Each row was made from one small tree. The marks that hang from a mark follow it in brackets, in alphabetical order. Every link used is in the known rows. Write each row's tree.
Known rows:
tiguz{ziget{roba}}: 18.4 -18.6 13.2 -13.2 36.3 -2.6 -9.5 -23.6 35.9 6.8 4.9 -24.0 10.4 37.8
 -8.5 -5.8 13.3 12.5 2.1 25.8 23.0 -2.5
ziget{roba{medi rufo{mukepo}}}: 13.8 -20.0 22.0 -11.3 5.3 0.1 -5.5 -26.1 23.3 -8.1 -24.7 9.4 5.1 11.3
 -2.4 41.7 7.8 3.4 -24.3 11.2 17.9 -12.7
medi{roba}: 4.4 -6.5 28.0 -28.2 30.5 -10.0 -5.6 16.3 0.3 -9.1 -10.9 -18.4 5.0 29.5
 -1.6 7.1 -5.1 -26.7 22.0 1.9 35.1 16.9
pupor{mukepo{nidi rufo}}: -1.1 -28.5 26.6 -21.0 10.3 -1.7 31.7 5.4 -19.1 -3.2 -5.0 -8.0 -3.0 28.4
 24.0 -20.3 9.6 11.3 28.6 44.0 21.2 29.7
mukepo{fuzunol nidi}: 9.8 -9.3 18.8 -6.6 -1.4 -9.9 0.3 0.8 -19.3 -22.6 -8.8 -10.2 3.2 26.3
 -6.9 -3.8 -15.7 0.8 10.0 22.5 27.8 14.9
nidi{mukepo{fuzunol rufo{roba{medi}}}}: 43.3 -38.6 44.8 -6.7 -0.6 15.2 28.1 -7.5 -0.6 -29.2 -4.3 12.9 -10.9
 -45.7 0.6 14.9 -11.4 16.0 0.0 30.8 19.1 -7.7
ziget{roba}: 12.5 -11.6 29.7 -18.1 19.9 1.3 -10.1 -12.2 15.7 -3.4 -3.6 -18.5 3.3 36.7
 7.0 3.6 9.1 -7.5 1.4 10.6 30.5 12.9
mukepo{nidi rufo{roba}}: 21.2 -27.6 8.1 4.3 9.8 -19.2 11.8 -3.3 -9.6 -7.9 -13.0 8.3 6.0 5.8 34.3
 -16.3 -3.5 15.6 14.2 63.9 11.4 19.6
ziget{roba{rufo{mukepo}} tiguz}: 7.8 -2.6 19.7 -6.8 10.7 -14.8 -18.8 -17.0 40.4 -3.4 -16.3 13.3 -1.8 27.6
 14.4 37.4 17.3 -5.3 -47.5 7.8 17.3 -8.4
rufo{roba}: 32.5 1.8 17.2 -4.9 13.6 -6.4 11.7 -8.7 13.3 -11.5 -24.7 -9.4 3.7 11.1
 17.4 -9.0 -2.1 4.9 3.6 20.6 33.7 4.2
ziget{roba{medi rufo{mukepo}} tiguz}: 6.7 -7.6 26.5 -21.8 2.5 2.0 -11.1 -21.1 27.4 -15.1 -9.8 23.3 -1.1 5.3
 -3.3 51.2 24.4 -7.7 -41.2 -1.5 9.0 -11.1
mukepo{fuzunol rufo}: 14.8 -24.0 33.9 -9.9 13.8 1.2 9.3 -2.2 5.6 -28.1 8.8 -16.0 -4.2 -3.9
 11.5 1.0 -9.8 5.9 21.1 27.3 22.7 -10.3
rufo{mukepo{nidi}}: 9.6 4.4 -1.5 -9.9 6.7 -8.5 4.0 19.9 -14.8 -2.1 -35.5 6.6 19.5 28.1 -2.1
 18.8 -7.2 8.8 -9.2 28.2 25.8 20.8
roba{medi rufo ziget{tiguz}}: -3.2 -1.1 17.3 -30.7 -1.2 11.3 4.1 -13.7 -11.7 -9.4 -14.4 1.2 -21.0
 -18.5 -25.0 8.9 28.8 -10.8 -11.4 -30.0 5.6 -27.6
mukepo{fuzunol nidi rufo{roba{medi}}}: 23.6 -37.5 20.1 0.9 -5.3 -8.4 11.0 -19.8 -21.1 -35.1 1.0 14.3 5.8 -23.3
 13.1 1.2 -12.9 15.8 14.5 48.6 5.5 2.2
fuzunol{mukepo{nidi rufo}}: 12.6 -41.3 -1.6 -17.3 5.8 -11.8 6.8 22.7 -7.4 -6.2 -8.3 7.9 16.4 17.7
 38.6 -11.2 6.7 2.9 34.0 50.8 10.2 14.4
rufo{mukepo{fuzunol nidi} roba{ziget}}: 20.5 -2.0 -15.7 24.0 -2.7 -29.3 -11.1 -18.1 -20.9 -16.9 -36.3 -0.5 23.4
 -0.9 7.2 5.0 -21.7 30.4 -30.3 14.0 26.2 -8.8
pupor{mukepo{fuzunol}}: 15.2 -3.7 41.2 -20.0 7.1 2.4 25.6 -12.5 4.5 -24.3 -5.4 -27.1 -4.8 26.6
 5.7 -6.1 -1.0 6.7 16.2 -5.4 46.5 2.0
pupor{mukepo}: 10.6 1.2 34.1 -31.3 15.3 9.4 32.8 0.4 1.4 -5.2 -15.6 -24.0 -3.9 34.0 7.5
 -12.2 13.7 1.5 17.7 -2.0 43.7 14.8
pupor{mukepo{fuzunol nidi rufo}}: 4.0 -33.2 33.9 -10.6 4.1 -7.5 26.1 -7.1 -18.6 -21.1 6.7 -12.5 -3.2 18.4
 20.9 -16.7 -4.4 16.4 23.8 38.4 22.8 17.9
pupor{mukepo{fuzunol rufo}}: 12.0 -25.0 45.5 -17.8 12.3 4.0 30.8 -11.3 6.4 -25.9 11.1 -22.5 -9.1 8.0
 23.4 -9.3 0.3 14.4 25.7 18.7 32.6 -1.7
rufo{mukepo}: 18.8 12.4 9.3 -16.4 16.3 4.9 7.8 15.1 8.3 -8.3 -30.9 -3.5 15.4 17.3 -0.5
 24.8 -1.6 7.4 -9.1 5.5 36.7 0.2
rufo{mukepo roba{medi ziget}}: 24.8 7.5 -6.5 -8.3 8.6 4.7 5.7 -15.3 -12.8 -13.0 -38.3 5.2 21.4 -28.0
 -6.3 21.0 4.8 23.6 -19.5 -11.9 21.6 -22.0
nidi{mukepo{rufo}}: 23.8 -27.1 38.4 -20.8 18.2 17.2 28.0 25.4 2.3 0.1 -9.2 -3.8 -17.0 -4.9
 -1.4 1.8 1.5 4.0 11.9 33.0 25.4 13.4
ziget{tiguz}: 9.7 16.3 27.9 -35.6 14.3 8.0 4.6 14.7 4.2 -14.4 -4.4 -2.1 -6.5 15.6 -6.9
 9.9 20.3 -16.3 -2.1 -7.6 22.5 7.4
roba{rufo}: 12.7 -8.4 20.8 -11.3 10.3 -6.1 10.2 -7.2 17.5 -2.7 -28.1 -14.0 -15.8
 23.7 2.3 -6.2 -0.3 -4.1 4.9 14.4 27.9 -7.6

Which tree is each row?
45.0 -34.6 37.4 8.1 7.6 -3.6 23.4 -2.3 14.5 -19.3 -4.7 1.1 -13.4 -23.4
 16.0 2.1 -18.4 17.3 -3.7 41.0 28.7 -4.0
nidi{mukepo{fuzunol rufo{roba}}}
21.2 -44.1 -24.3 6.0 3.5 -27.6 -0.8 -3.4 -13.1 -2.3 -20.0 5.2 18.8 -4.4
 52.9 -28.4 5.3 19.0 19.6 42.7 4.7 -4.9
fuzunol{mukepo{nidi rufo{roba{ziget}}}}
6.4 -24.6 4.1 10.2 4.7 -28.8 -16.2 -19.4 14.0 6.5 -32.0 8.7 9.4 45.0
 13.5 19.4 -2.8 5.9 -30.4 41.9 17.6 11.9
ziget{roba{rufo{mukepo{nidi}}}}
29.2 -1.6 -1.0 20.3 -4.1 -27.6 -2.9 -10.9 -3.2 -24.7 -33.1 10.7 23.4
 11.1 18.4 16.1 -27.0 23.1 -25.4 35.6 30.7 7.0
rufo{mukepo{fuzunol nidi} roba}
-7.5 2.5 4.3 -13.5 20.3 -26.8 -23.6 4.3 8.2 -0.5 -25.9 0.3 -0.6 5.2 -1.3
 27.1 8.4 -15.8 -33.4 -22.5 16.0 -17.6
medi{roba{rufo{mukepo} ziget{tiguz}}}
6.1 -5.0 -0.1 -12.1 2.2 7.5 7.3 -12.2 -7.9 -3.8 -41.6 -0.9 2.5 -15.6
 -20.7 22.2 6.4 11.0 -18.9 -19.2 17.1 -34.5
roba{medi rufo{mukepo} ziget}
17.2 -22.9 17.6 -29.1 27.6 12.9 -2.2 -28.1 20.9 -2.4 7.2 -12.8 10.8 16.2
 -25.7 6.5 19.8 10.4 8.3 17.7 13.3 -8.6
tiguz{ziget{roba{medi}}}
19.3 -24.1 9.9 -11.3 11.6 9.8 15.4 -20.1 -15.3 -14.8 -10.5 -3.8 3.0
 -40.7 9.9 -4.3 11.7 18.0 16.4 13.2 5.0 -20.2
mukepo{rufo{roba{medi ziget}}}
20.3 -34.9 26.3 7.9 1.2 -21.8 26.6 -24.4 -6.9 -23.2 -2.4 -3.5 0.7 11.5
 43.8 -22.6 -10.3 25.8 13.8 52.1 22.9 15.5
pupor{mukepo{fuzunol nidi rufo{roba}}}
39.0 -39.5 9.2 -19.7 4.5 1.7 16.2 -3.6 12.6 -24.8 -10.6 18.2 16.9 -24.0
 41.8 4.4 12.7 10.3 30.8 32.7 11.2 -13.4
fuzunol{mukepo{rufo{roba{medi}}}}
7.8 -8.5 -5.0 3.6 -0.3 -19.9 2.9 2.8 0.4 2.1 -47.9 10.1 5.0 29.8 5.3
 11.1 -10.2 7.1 -20.3 34.8 20.9 5.4
roba{rufo{mukepo{nidi}}}
20.6 -31.8 13.5 -10.6 2.2 -1.3 18.4 -7.8 -24.4 -17.1 -11.0 19.4 6.4
 -17.1 16.6 -4.3 2.1 12.2 19.0 54.4 2.6 13.5
mukepo{nidi rufo{roba{medi}}}
6.7 -11.5 32.1 -14.1 -2.4 -7.7 20.4 -7.9 -20.7 -18.2 -7.3 -17.1 -0.7
 38.3 3.6 -15.7 -4.3 8.1 14.7 13.0 37.6 22.7
pupor{mukepo{fuzunol nidi}}
11.9 -10.9 14.3 -21.9 7.5 9.6 7.6 -13.8 -14.0 -19.8 3.3 11.3 -4.8 -46.5
 8.4 4.9 27.3 8.0 -0.4 -1.5 -3.3 -20.6
mukepo{rufo{roba{medi ziget{tiguz}}}}
35.6 -35.0 22.7 11.9 7.2 -2.1 13.6 -11.9 -3.0 -12.3 -9.0 -10.3 -13.1
 -36.6 10.5 -9.2 -13.8 24.9 -7.9 20.2 21.9 -18.9
nidi{mukepo{fuzunol rufo{roba{ziget}}}}
16.4 -0.3 -18.2 -1.6 -2.5 -6.3 1.5 -10.7 -37.3 -6.8 -41.9 15.2 25.4
 -16.4 -6.4 14.3 0.5 25.4 -19.6 5.8 13.0 -0.3
rufo{mukepo{nidi} roba{medi ziget}}
19.2 23.5 -7.5 -4.7 11.1 -12.8 -7.4 -3.0 5.6 -7.8 -28.2 7.6 13.6 -12.9
 10.5 19.3 13.9 14.7 -41.1 -15.3 20.3 -17.8
rufo{mukepo roba{ziget{tiguz}}}
8.4 -30.8 24.3 -3.3 4.3 -9.1 6.0 1.4 -18.2 -23.2 3.0 -6.1 0.5 7.3 10.5
 -6.2 -13.9 8.9 20.3 46.2 14.4 9.8
mukepo{fuzunol nidi rufo}
26.3 -33.1 44.4 -11.1 11.1 12.5 22.1 14.3 4.0 -16.9 0.3 -7.7 -17.6 -13.1
 -3.6 8.9 -13.3 7.3 8.2 30.8 28.1 -0.2
nidi{mukepo{fuzunol rufo}}
-5.2 -20.7 9.8 -9.8 23.6 -23.9 -12.2 -8.9 -0.3 4.0 -26.8 -28.6 -9.5 16.7
 -1.6 -9.2 -3.4 -19.7 6.8 -9.2 22.7 -12.7
medi{roba{rufo ziget}}
18.0 19.9 -0.5 -18.9 2.4 5.7 -0.6 -8.6 -12.1 -17.1 -25.6 19.5 15.5 -35.2
 -8.4 32.6 20.9 12.0 -35.8 -26.4 13.5 -22.6
rufo{mukepo roba{medi ziget{tiguz}}}
31.2 -28.2 34.0 -5.8 3.1 3.7 16.8 -25.1 2.5 -41.2 4.4 3.8 1.8 -35.8 15.0
 8.9 -8.1 15.7 16.8 27.6 14.7 -18.4
mukepo{fuzunol rufo{roba{medi}}}
-1.2 2.8 9.8 -17.5 6.7 -6.3 -2.7 -7.9 3.2 -1.3 -16.8 -10.9 -21.3 2.6
 -5.6 -7.0 22.2 -9.1 -15.3 -20.1 13.5 -22.9
roba{rufo ziget{tiguz}}
5.3 7.7 4.6 0.4 -2.9 -15.9 -12.3 -14.9 11.8 -19.5 -20.0 -2.5 -7.9 -9.3
 -5.8 24.9 1.6 7.5 -44.7 -24.0 18.4 -40.4
roba{rufo{mukepo{fuzunol}} ziget{tiguz}}
6.9 -11.5 2.4 -10.8 -6.5 -3.2 10.5 -1.2 -15.1 -8.2 -42.4 22.2 7.1 7.9
 -13.7 25.9 -2.1 4.6 -15.9 25.5 12.5 0.3
roba{medi rufo{mukepo{nidi}}}
17.6 -32.2 11.7 -0.2 27.7 -16.7 -8.2 -40.5 52.4 10.9 -6.1 -19.9 -5.9
 38.7 -0.8 -10.2 9.5 11.2 -6.8 34.3 18.2 -18.7
tiguz{ziget{roba{rufo}}}
17.2 -25.9 28.8 -0.1 -3.0 -5.2 -13.0 -38.5 25.0 -27.0 -13.6 4.0 5.3 5.0
 -6.5 45.1 -7.0 6.5 -28.3 6.0 20.2 -24.1
ziget{roba{medi rufo{mukepo{fuzunol}}}}
-0.5 -12.5 -12.7 -6.6 -6.9 -3.7 2.3 -9.8 -32.3 -0.2 -45.0 8.4 5.7 -5.7
 -19.2 14.4 2.9 13.4 -18.2 2.9 7.6 -13.2
roba{medi rufo{mukepo{nidi}} ziget}
11.3 -17.7 11.1 -0.6 -16.0 -7.4 4.3 -13.3 -14.0 -26.1 -31.9 16.1 5.8 0.3
 -16.5 31.1 -17.5 9.1 -19.7 20.7 16.0 -10.6
roba{medi rufo{mukepo{fuzunol nidi}}}
16.2 14.7 5.7 -10.5 11.0 -9.0 -3.1 -10.5 -1.7 -7.8 -14.4 -4.8 -2.4 -9.1
 9.6 -8.0 20.3 3.4 -17.3 -15.9 20.2 -10.5
rufo{roba{ziget{tiguz}}}
-0.8 8.0 3.2 -24.3 -1.4 6.2 1.5 -6.7 -4.3 -10.1 -27.9 13.5 -3.6 -22.6
 -21.1 34.2 24.3 1.4 -34.7 -31.0 6.3 -33.8
roba{medi rufo{mukepo} ziget{tiguz}}
21.2 -2.7 5.3 -14.8 7.4 10.5 7.7 -20.5 -19.5 -12.3 -23.4 -8.5 4.6 -23.2
 -7.8 -4.0 8.8 10.7 5.0 -11.4 19.9 -15.1
rufo{roba{medi ziget}}
34.3 -24.5 26.1 9.0 10.0 -13.6 9.8 -19.9 16.5 -32.0 -1.7 -6.0 1.0 -13.8
 32.2 -5.2 -14.9 18.3 11.1 40.5 23.5 -14.9
mukepo{fuzunol rufo{roba}}
40.9 -29.6 29.5 -3.6 15.9 3.1 28.7 8.9 12.6 -1.9 -17.2 6.3 -12.7 -14.5
 21.0 -2.1 -5.1 15.2 0.3 47.0 24.2 7.8
nidi{mukepo{rufo{roba}}}
